Every row comes from one small tree of marks. The marks that hang from a mark follow it in brackets, in alphabetical order. Every link used is in the known rows. Which tree was each row made from?
Known rows:
sape{muzif{gumoso{pomed sunuge} logor}}: [-3.47  2.24  4.07  0.24 -1.55 -1.19 -2.57 -1.21 -2.37  0.46 -0.59  4.54
 -2.22  0.06 -2.16 -3.02  1.84  0.38 -3.09 -3.29 -4.09  1.68 -2.18  0.23]
vigezal{logor{pomed}}: [-2.79  2.90  2.70 -2.31  0.44 -0.90 -2.02 -1.68  0.99  2.86 -3.70  5.38
 -3.25  3.71 -2.73 -3.16  2.79  0.15 -0.45 -2.25 -2.59  1.34 -0.96  0.54]
sunuge{gumoso{muzif}}: [-1.30  0.81  5.17 -0.65  0.29 -1.18 -0.07 -1.01 -1.65  1.02 -1.68  5.33
 -0.16  1.36 -2.41 -3.40  2.21  0.72 -1.23 -0.51 -2.47  2.14 -0.69  1.80]
vigezal{logor{limok pomed{gumoso}}}: [-3.63  3.76  2.12 -1.72 -0.89 -0.80 -1.12 -1.92  1.47  1.45 -2.20  7.17
 -1.85  6.01 -3.10 -3.48  2.04  0.49 -0.67 -3.22 -1.57  0.69 -2.37  0.04]
gumoso{muzif pomed{logor{limok} sape} sunuge}: [-4.44  3.35  2.42 -1.33 -3.04 -1.42  0.13 -1.51  1.14 -0.89 -3.49  4.71
 -4.17  2.56 -2.77 -2.79  2.38  1.29 -3.38 -5.24 -5.40  1.62 -4.27  1.11]
logor{pomed{gumoso{muzif} sape}}: [-3.61  2.18  2.73 -1.67 -1.75 -0.61  1.20 -0.61 -0.13  0.27 -2.22  4.48
  0.46  3.47 -2.31 -1.86  2.97  0.35 -2.21 -3.42 -2.82  1.04 -3.99  2.21]
vigezal{logor}: [-2.51  2.70  4.28 -1.54  1.48 -0.26 -1.95 -1.46  0.26  3.13 -3.28  6.23
 -1.24  2.62 -2.43 -2.33  2.10  0.41 -0.20 -1.49 -1.58  1.56  0.04  0.27]
pomed{gumoso{sunuge} logor sape}: [-4.78  3.03  2.65 -0.55 -1.15 -0.64 -0.92 -0.55  0.23  0.20 -2.55  4.17
  3.56  2.29 -2.33 -0.72  1.67  0.77 -2.87 -3.63 -1.27  1.84 -4.55  0.99]
gumoso{muzif pomed{logor sape}}: [-4.12  2.31  4.51 -1.46 -1.24 -0.30 -0.23 -0.61 -0.21  0.20 -2.73  4.46
 -2.87  2.01 -2.33 -1.36  2.87  0.86 -2.57 -3.71 -3.62  1.78 -4.19  1.60]
limok{logor{pomed}}: [-3.61  2.82  2.32 -0.12 -1.54 -1.69 -1.24 -1.12  1.56  1.02 -2.88  3.99
 -4.41  4.18 -1.48 -4.58  3.28 -0.46  0.19 -1.68 -1.91  1.56 -1.43  0.61]
gumoso{muzif pomed{logor{limok}} sunuge}: [-3.67  3.03  2.11 -1.97 -2.97 -2.19 -1.03 -1.85  0.78 -0.61 -2.94  5.27
 -5.17  2.20 -2.68 -4.18  2.19  1.08 -2.71 -4.60 -6.07  1.91 -2.41  0.81]
gumoso{muzif{logor{limok}} pomed{sape} sunuge}: [-3.43  3.29  3.73 -0.86 -3.21 -0.94 -0.13 -1.99  1.45 -0.65 -3.24  4.15
 -4.18  2.32 -2.88 -3.39  2.08  0.98 -3.71 -5.09 -5.20  1.03 -3.44  1.09]
muzif{logor{limok pomed}}: [-2.39  3.52  2.20 -1.02 -1.84 -0.75 -2.14 -1.56  2.09  0.63 -1.84  4.75
 -2.87  5.01 -2.65 -4.34  1.71 -0.07  0.04 -2.19  0.31  0.77 -1.98  0.10]
gumoso{sunuge}: [-2.30  1.72  2.13 -1.33 -0.35 -1.87 -1.57 -1.65  0.56  1.81 -3.56  3.57
 -0.51  0.40 -1.75 -3.13  2.05  0.30 -1.17 -1.63 -3.07  1.77  0.17  1.02]
vigezal{logor{limok pomed{gumoso{muzif}}}}: [-3.13  3.98  2.54 -2.18 -1.35 -0.86 -0.37 -1.71  0.70  0.90 -2.06  7.93
 -2.77  6.01 -3.33 -3.74  2.28  0.73 -1.16 -3.92 -3.43  0.83 -2.15  0.50]
sape{muzif{gumoso{sunuge} logor{limok}} pomed}: [-1.93  3.43  3.28  2.35 -2.33 -1.25 -0.57 -1.12 -2.38 -0.20 -0.98  6.82
  0.18  1.67 -2.23 -2.74  2.04  0.55 -1.98 -3.88 -3.21  1.48 -2.90 -0.72]
sape{muzif{gumoso{pomed sunuge} logor{limok}}}: [-3.57  3.06  3.35  0.54 -2.31 -1.12 -1.92 -1.55 -1.43 -0.32 -0.24  5.54
 -3.00  1.68 -2.44 -3.79  1.51  0.68 -2.62 -3.73 -3.44  1.24 -2.45 -0.30]
gumoso{muzif pomed}: [-2.65  1.11  4.22 -2.06 -0.94 -1.09 -0.31 -1.44 -0.55  1.06 -2.48  4.64
 -4.32  0.90 -2.03 -3.14  2.84  0.42 -1.71 -2.50 -4.91  1.57 -0.98  1.74]
muzif{gumoso{sunuge} logor{limok}}: [-2.76  3.65  3.33 -0.06 -1.58 -0.26 -3.24 -1.47  0.19  0.49 -0.67  5.26
 -1.14  3.09 -2.68 -4.36  0.11  0.94 -1.83 -2.44  0.35  0.84 -0.74 -0.22]
gumoso{muzif pomed{logor{limok} sape}}: [-4.29  3.10  3.64 -1.03 -2.20 -0.31  0.12 -0.93  0.82 -0.59 -2.37  5.51
 -3.47  3.70 -2.60 -2.13  2.46  1.11 -2.03 -4.15 -2.84  1.39 -4.39  1.07]
sunuge{gumoso{muzif{logor{limok}} pomed{sape}}}: [-2.81  2.06  5.96  0.12 -1.77 -0.20  0.09 -1.55  0.11 -0.44 -1.42  4.91
 -2.48  3.15 -3.22 -3.27  1.97  1.05 -2.97 -2.81 -2.48  1.28 -4.24  1.34]

Write each row's tree:
[-1.27  2.43  5.58  0.11 -0.83 -0.63 -0.73 -1.26 -0.60  0.05 -0.95  6.18
 -0.78  3.21 -3.00 -4.13  1.31  0.84 -1.20 -1.23 -0.96  1.66 -1.35  0.89]
sunuge{gumoso{muzif{logor{limok}}}}
[-3.96  3.21  2.04 -0.65 -3.18 -2.39 -0.12 -1.28  0.70 -0.27 -2.60  4.76
 -3.60  3.76 -1.88 -4.73  3.20  0.01 -2.12 -3.74 -5.24  1.68 -2.12  1.20]
limok{logor{pomed{gumoso{muzif sunuge}}}}
[-3.16  2.77  5.66 -0.32 -1.02  0.85  0.42 -0.34 -0.85  0.11 -1.27  5.36
  2.88  2.79 -2.42 -0.83  1.79  0.53 -2.62 -3.17 -1.01  1.15 -3.58  1.57]
pomed{gumoso{muzif{logor}} sape}
[-2.39  3.29  2.76 -1.71 -2.48 -1.30 -0.42 -1.26  0.69  0.21 -3.80  3.57
 -2.60  1.95 -2.72 -3.24  2.59  0.39 -3.11 -4.08 -4.90  1.45 -2.43  1.66]
gumoso{muzif{logor{pomed{sape}}} sunuge}
[-3.44  3.39  4.39  1.79 -0.84  0.79 -0.41 -0.29 -1.50  0.08 -0.15  5.85
  1.68  3.39 -2.20 -1.35  1.48  0.75 -1.23 -2.59  0.79  0.85 -3.65  0.04]
pomed{sape{muzif{gumoso logor{limok}}}}
[-4.28  3.36  3.64  0.04 -2.51  0.10 -2.42 -1.78  1.05  0.02 -1.35  3.91
 -2.73  3.07 -2.92 -3.43  0.67  1.16 -3.54 -3.98 -1.18  0.47 -3.57  0.21]
muzif{gumoso{pomed{sape} sunuge} logor{limok}}
[-2.08  2.51  3.80  1.75 -1.99 -1.68  0.24 -1.08 -2.36  0.03 -1.90  6.03
  2.88  0.22 -1.89 -1.25  3.01 -0.23 -2.50 -3.97 -5.03  2.03 -3.68  0.03]
sape{muzif{logor} pomed{gumoso{sunuge}}}
[-2.98  3.84  1.74 -1.00 -2.65 -1.01 -3.17 -1.66  0.89  0.26 -1.18  4.51
 -3.22  4.24 -2.95 -5.11  0.71  0.66 -2.09 -3.18 -0.67  0.66 -1.85  0.05]
muzif{gumoso{sunuge} logor{limok pomed}}
[-1.67  3.02  4.56  0.54 -2.19 -0.39  0.77 -1.04 -0.86 -0.22 -1.42  7.32
  1.19  3.44 -2.36 -2.20  2.20  0.36 -1.52 -3.59 -2.20  1.18 -3.04  0.43]
sape{pomed{gumoso{muzif{logor{limok}}}}}
[-2.87  2.91  2.45 -0.07 -1.81 -1.53 -2.18 -0.90 -2.09  0.43 -0.88  4.50
 -1.41  1.29 -2.33 -3.43  2.12  0.18 -2.32 -3.12 -3.41  1.58 -2.08  0.33]
sape{muzif{gumoso{sunuge} logor{pomed}}}
[-2.74  3.45  2.42  0.02 -2.89 -1.76  0.67 -1.10 -0.59 -0.88 -2.40  7.31
  0.75  3.09 -2.51 -2.45  2.28  0.84 -2.30 -4.72 -4.36  1.86 -3.69  0.33]
sape{pomed{gumoso{muzif sunuge} logor{limok}}}
[-4.20  1.88  3.80  0.00 -0.52 -0.81 -2.00 -0.42 -2.95  0.57 -0.01  5.52
 -1.58  1.10 -1.80 -2.07  2.23  0.55 -1.75 -2.44 -2.49  1.96 -2.93  0.31]
sape{muzif{gumoso{pomed{logor}}}}
[-4.51  3.28  3.23  0.18 -2.50 -0.87  0.93 -0.61  0.66 -0.34 -2.22  4.84
 -1.93  4.92 -1.78 -3.04  3.45  0.06 -1.80 -3.60 -2.98  1.28 -3.98  1.49]
limok{logor{pomed{gumoso{muzif} sape}}}
[-2.39  2.53  4.11 -0.09 -1.36 -0.78  0.33 -0.34 -1.95  0.20 -1.90  6.96
  1.87  2.09 -2.10 -1.07  2.73  0.38 -1.78 -3.48 -2.94  2.13 -3.63  0.81]
sape{pomed{gumoso{muzif} logor}}
[-4.32  4.02  2.30 -0.17 -1.17 -0.46  0.74 -1.43  0.35  0.58 -2.05  7.36
 -0.33  5.87 -2.98 -1.82  2.82  0.60 -1.26 -4.21 -2.68  0.75 -4.65  0.11]
vigezal{logor{limok pomed{gumoso sape{muzif}}}}
[-4.59  2.77  3.74 -0.31 -0.39  0.43 -0.76 -0.03 -0.19  0.44 -1.45  4.80
  4.02  3.34 -2.15 -0.08  1.73  0.57 -1.75 -2.56  1.17  1.63 -4.79  0.92]
pomed{gumoso logor sape}
[-2.20  3.20  3.69  1.10 -0.71 -0.73 -0.87 -1.00 -0.81  0.23 -0.78  6.47
 -0.09  2.86 -1.96 -2.71  1.99 -0.01  0.31 -1.82 -0.62  1.42 -1.54 -0.39]
sape{muzif{logor{limok}}}
[-2.59  2.28  4.20 -1.97 -2.34 -1.62 -1.59 -1.95  0.05  0.46 -3.12  3.83
 -4.95  0.20 -2.52 -4.05  2.30  0.41 -3.53 -3.95 -6.35  1.71 -1.29  1.31]
gumoso{muzif{logor} pomed sunuge}
[-3.20  3.47  4.95 -0.06 -1.67  0.86  0.82 -0.63 -0.02 -0.58 -0.96  6.33
  2.37  4.29 -2.65 -1.49  1.44  0.82 -2.18 -3.50 -0.29  0.75 -3.76  1.09]
pomed{gumoso{muzif{logor{limok}}} sape}
[-1.14  1.74  6.25 -0.37 -0.08 -0.61 -1.08 -0.97 -1.54  0.70 -1.39  5.30
 -0.17  1.63 -2.76 -3.47  1.68  0.56 -1.66 -0.87 -1.66  2.07 -1.02  1.34]
sunuge{gumoso{muzif{logor}}}
[-1.15  2.31  4.53  1.85 -0.78 -1.02  0.07 -0.70 -2.34  0.91 -2.19  6.00
  0.94  0.67 -1.61 -1.18  3.38 -0.40 -0.50 -2.46 -2.87  2.00 -2.66 -0.12]
sape{muzif{logor} pomed}
[-2.29  3.03  3.99 -1.39 -1.55 -0.21 -0.27 -0.67  0.19  0.57 -2.69  4.38
 -1.84  3.07 -2.57 -2.52  2.70  0.22 -1.79 -3.05 -2.37  1.18 -2.72  1.60]
gumoso{muzif{logor{pomed{sape}}}}
[-4.88  3.06  2.69  0.51 -2.08 -0.85  0.08 -0.76  1.45  0.30 -2.32  4.07
 -1.31  5.05 -1.61 -2.91  3.25 -0.14 -1.28 -2.80 -1.41  1.18 -4.12  1.06]
limok{logor{pomed{gumoso sape}}}
[-3.66  1.32  2.88 -0.12 -1.10 -1.74 -1.37 -1.21 -2.49  0.77 -1.09  4.51
 -2.19 -0.50 -1.77 -3.01  2.46  0.55 -2.69 -2.87 -5.02  1.76 -1.77  0.72]
sape{muzif{gumoso{pomed sunuge}}}
[-3.56  3.55  3.48  1.66 -1.42  0.00 -0.57 -0.71 -1.18 -0.24 -0.93  5.36
  1.29  2.56 -2.27 -1.81  1.44  0.91 -2.21 -3.23 -0.99  1.04 -3.38  0.08]
pomed{sape{muzif{gumoso{sunuge} logor{limok}}}}
[-3.56  2.31  4.38 -1.12 -1.56 -0.54 -3.83 -1.63 -0.35  1.10 -1.22  3.41
 -3.07  0.70 -2.51 -3.87  0.95  0.63 -3.56 -3.00 -2.38  1.20 -1.51  0.50]
muzif{gumoso{pomed sunuge} logor}
[-1.97  1.47  3.83  1.86 -0.30 -0.90  0.32 -0.37 -3.93  1.15 -0.96  6.42
  1.39  0.42 -1.37 -1.32  3.03  0.30 -0.86 -2.10 -2.73  1.79 -2.33  0.25]
sape{muzif{gumoso} pomed}
